What can hang from each mark
K566: K615 K835
K835: K62 K446 K566 K589 K699
K615: K566 K835
K699: K62 K446
K589: K699
K62: K446 K589 K699
K446: K589 K699

Every row comes from one small tree of marks. The marks that hang from a mark follow it in brackets, in the order of their numbers. Every link used is in the known rows. Which tree was each row made from?
Known rows
K566(K615(K835(K446))): [ 13   8  -6   8  -7  20   5   1 -23  -4  -3  -5  -6  -5   6   2 -19   1
  -4  -5   4   9   5   8  18]
K62(K446 K589(K699)): [-28 -22  -4  -9   5  14  -8 -15  -7  26 -11   6  11   5  14  33  14  15
   6  -5 -17   6  -1  -4  -4]
K615(K835): [ 10   5   0   8  -7  -6   1  -2  -9  -4   6   0   4  -1  14   4  -5 -12
   1  -5   7   6   5   6  10]
K615(K835(K446(K589 K699) K566)): [-27 -13 -31   7  -6  10   0   0   5  23 -13 -13 -26  20  33  14 -13 -12
   6  -3 -25 -11  21   5  32]
K835(K446 K566 K589(K699)): [-29   0  -8   2  -5  36   4  -5   6  31 -35  -2 -15   5   1  14 -21  12
  14  -2 -39  -2 -20   2  28]
K615(K566): [ 12   5   5   3   0  -2 -10   5 -13   3   5   0  -7  -6 -14  -5 -12  -7
   1   6   7   1   3  -9  -6]
K615(K566 K835(K446 K589 K699)): [ -8   6  -9  14 -15  32 -17  -3 -18  16 -14   7  -6  -1   8   3 -45 -13
  12  -2 -13   6  -7  -6  30]
K835(K446(K589(K699)) K566(K615)): [-21 -11 -15  -2   0  39   6   3  -3  24 -24 -13 -24   3   1  14 -13  12
   3  -3 -40   1   3   6  20]
K835(K62(K446 K589 K699) K566): [-38 -20 -23 -15 -12  -2  -6 -11 -16  20 -26   4  -3  16  22  19  10  16
  13  13  -8 -14   7 -14  19]
K566(K835): [ 11  -2   1   7 -12   0  -2 -11  -8  -4   3  -5  -1   0  -3   9  -4   1
   3  -4   5   9   6  10   4]
K699(K62 K446): [-18 -12  -1   2  26   3   0  -8  15  16  -3 -14   6   9  -6  -8  13   3
  -1   3 -11 -17   2   2  -1]
K615(K835(K62 K566)): [ -4   7 -13  13 -16  -6   7   0 -12   0  -8  -5 -10   1  15  -7 -13  -8
  10   7  -4 -14   7   6  37]
K566(K615 K835): [ 23   2   1   1 -15  10   6  -7 -22 -10   6  -8  -3  -6 -10   4  -7   6
  -3  -6  10  16   5  10   8]
K835(K62(K446(K589)) K566 K699): [-51 -22 -31  -2  -6  17 -14 -11  -2  31 -26  -4  -7  11  22   2 -11   7
  13  10 -30 -23  13  -7  34]
K566(K835(K62 K589)): [ -8  -2 -10   7 -25  17   6 -11 -13   3  -6  -2   3   5  -4   3 -14   7
  14  -9  -4   0   4   0  41]
K589(K699): [-13  -4   1   2   3  15  11 -10   4   8  -6  -2   1  -2   0  13   6   3
   6  -8 -17   2  -7   4   0]
K589(K699(K62(K446))): [-38 -20  -2   2  19  11   7 -13   7  25  -9  -4  14   4  -2  12  12  14
   3  -1 -16  -8 -12   0  -6]
K835(K62 K699): [-28  -6 -19   8  -9  18   6  -7   0  -1 -11  -1  -1  -1   8  -8  -9   2
  12   2 -15 -18  -1  -2  24]
K835(K62): [-14  -1 -11   5  -5   6   8  -2  -5  -3  -3  -4   0   0  -2  -7   0   4
   7   1  -3 -14   7  -5  20]
K446(K589(K699)): [-23 -17  -8   1   4  21   6  -3  10  16  -3  -4  -1   5   7  20   8  -2
   5 -12 -30   2  11   3   6]
K566(K615(K835(K62 K446 K589))): [ -7   8 -18   7 -20  37  11   1 -28   2 -11  -2  -2   0   3  -5 -28   6
   7 -10  -5   1   4  -2  54]
K446(K589 K699): [-26 -21 -24  -5   2   7   5  -1  14  13   3  -8  -9  18  18  10  11  -8
   1 -11 -15  -7  22  -5  10]
K835(K446(K589) K566(K615) K699(K62)): [-34 -22 -22   4   6  33  -1  17   7  20 -25  -9 -21   8   3  -5 -24   6
   2   8 -40 -13  -2   7  22]
K835(K62 K446(K589(K699)) K566(K615)): [-35 -13 -26   3  -5  45  13   2  -8  20 -28 -16 -25   3  -1   6 -14  15
  10  -1 -44 -12  11   2  40]
K446(K589 K699(K62)): [-39 -31 -24   0  13   3  11   9  23  14   7 -11  -5  22  12   4  15  -7
   0  -8 -20 -15  15  -4   6]

Write each row's tree
[-37  -4 -25  12 -10  26  -1  -4   2  13 -35  -8 -23   1   9  -8 -28  10
  16  14 -30 -27  -7   2  36]
K835(K62 K446 K566 K699)
[-28 -25  -9   0  27   8  -7  -3  20  24  -1 -14   3  17   0  -2  16  -2
  -1  -1 -23 -16  19   0   5]
K699(K62 K446(K589))
[-26 -28  -4  -6  12  -5 -12   3  -1  19  -3   6  13  11   8  13  12  12
  -1   7  -4  -7   1  -6  -8]
K699(K62(K446 K589))
[-39 -26 -26 -12   8   7  -7 -13   6  30  -4  -7  -1  20  23  16  13   3
  -1  -8 -10  -7  23 -12   7]
K62(K446(K589 K699))
[  9   2  -4  14 -18   4  -4  -7 -25  -5   5  -8  -9  -5 -18  -4 -17  -1
  12   4   8  -4  16  -3  19]
K615(K566(K835(K62)))
[-15 -18 -24  -8  -8  27   7 -28 -19   9  -7 -22  -4  15   2  12  14   8
   7 -10  -9  -3  38  -1  33]
K566(K615 K835(K62(K699(K446(K589)))))
[-27  -2  -3  -7   7  27   2 -23  12  38 -27 -10  -5   8   1   9  -1   6
  14  -2 -38  -6 -13   1  25]
K835(K566 K589(K699(K446)))
[-35 -19 -32  -3 -15  -6  -1 -12 -15  24 -11  -4  -6  18  40  15   4   0
  12   6  -7 -17  17  -6  36]
K615(K835(K62(K446(K699) K589) K566))
[-13  -4 -22  14 -21  42   7 -15 -22  -3 -19 -12 -14  -6  -4   0 -26  16
  11  -3 -12  -4   5  10  37]
K566(K615 K835(K62 K446 K699))
[  6 -11 -12   4 -11  30  -5  -2 -18   5  -5 -12 -14   4  -3  15 -16  10
  -2  -9  -9  14  23  10  18]
K566(K615 K835(K446(K589)))
[-17 -18  -8 -16   7   5  -8 -18  -1  15 -10  -2   4  17  16  22  25   3
   5   0  -9  -3  12  -6  -3]
K62(K589 K699(K446))
[  8 -11  -6   9 -22   2 -13  -1 -31  -2   7  -1  -8   0  -8  10 -11   0
  13   4   3   0  21  -4  17]
K615(K566(K835(K62(K589))))
[-25 -19 -15 -13  13  12  -7 -20   8  21 -10 -10   0  20  14  16  21  -3
   3  -7 -16  -6  26  -7   6]
K62(K699(K446(K589)))
[-31 -16  -1   4  29  18  11 -18  20  23  -9 -16   7   7  -6   4  19   6
   5  -3 -28 -16  -5   6  -2]
K589(K699(K62 K446))
[  0   7  -4   9 -17  16 -12  -2 -17   9  -1  11   3  -3   8  -1 -34 -22
  11  -3  -5  10  -6  -6  24]
K615(K566 K835(K589 K699))
[ 16  11   4   6 -14   4 -11   4 -22   7   7   7   3  -2  -1   0 -26 -17
   5  -4   6  13   1  -9  20]
K615(K566 K835(K589))
[  9  -2  -2  12 -15  10 -14 -11 -17   0  -1  -2  -9  -6  -7   4 -24  -8
  10   3  -1   6   1   3   3]
K615(K566(K835(K699)))
[ -5  -5 -18   9 -24  27  10 -14 -22 -10  -7  -8  -5  -7  -2  -4 -16   7
   9  -5  -5  -2   4   8  32]
K566(K615 K835(K62 K699))
[  1   8  -7  12  -9   4  -4   0  -8   9 -17  -5 -17   2  16   4 -24  -4
   4   9  -9  -4   0  10  22]
K615(K835(K446 K566))
[ -6   4 -13  19 -16  11  -4  -5 -22  -4   1   1  -3  -7   7  -9 -26 -18
  14   5  -2 -10   8  -4  29]
K615(K566 K835(K62 K699))
[-18   0 -33   9 -12  26  23  -6 -18  -1  -6 -15 -15   4  15  -2 -10   2
   5  -9  -2 -11  15   0  43]
K566(K615(K835(K62 K446(K699))))
[-37 -26 -20   5  -8  26   1 -31 -12  26 -10 -10   6   8   9  28   6  15
  13 -13 -21  -3  25   2  28]
K566(K835(K62(K446(K589(K699)))))
[-17  -4 -12  -1 -10  48  17 -35 -17  20 -15 -18   4   1 -12   8  -1  16
  15 -17 -23   2   5   4  46]
K566(K615 K835(K62 K589(K699(K446))))
[-17 -22 -22   5   0  14  14  12  -8   5   2  -8  -8  14  18  11   0  -1
  -1  -7  -9  -3   8   5  18]
K566(K615(K835(K446(K699(K62(K589))))))
[ -3  -3  -1  -5  -4  42   9 -33 -13  23 -12 -15   4   1 -11  15   0  12
   8 -19 -20  16  -2   9  27]
K566(K615 K835(K589(K699(K446))))
[-18 -30  -5   6  -4   5 -27  -8 -19  20  -2   4   6   5   0  16 -12   4
   9   9  -4   1   3  -3  -5]
K615(K566(K835(K699(K62(K446 K589)))))
[-27 -10  -2  -7  16  33  15  -9   8  34 -24 -15  -3   6 -15  -4   0  12
   6  -2 -38  -8 -21   3  24]
K835(K566(K615) K589(K699(K62 K446)))
[-13   4 -14  15 -12  16  -7  -6  -3  12 -26  -2 -17   1  25   3 -32  -7
  10   9 -21  -8  -7  13  26]
K615(K835(K446 K566 K699))
[-23 -21 -10 -19  -2  -2 -12 -13 -13  16 -12  10  11  14  22  30  18  12
   3   2   3   5   7 -13  -7]
K62(K446 K589 K699)
[ -3  -2   4   3  -1  31  -9 -32 -12  30  -8 -12   0   2 -17  16  -9   1
  14 -10 -19  10   3  -1  17]
K615(K566(K835(K589(K699(K446)))))
[-26 -19 -34  14 -13  25  -3 -10 -13  16  -4 -20 -27  14   1  10 -17   0
  14  -6 -14 -13  39  -8  34]
K615(K566(K835(K62 K446(K589 K699))))
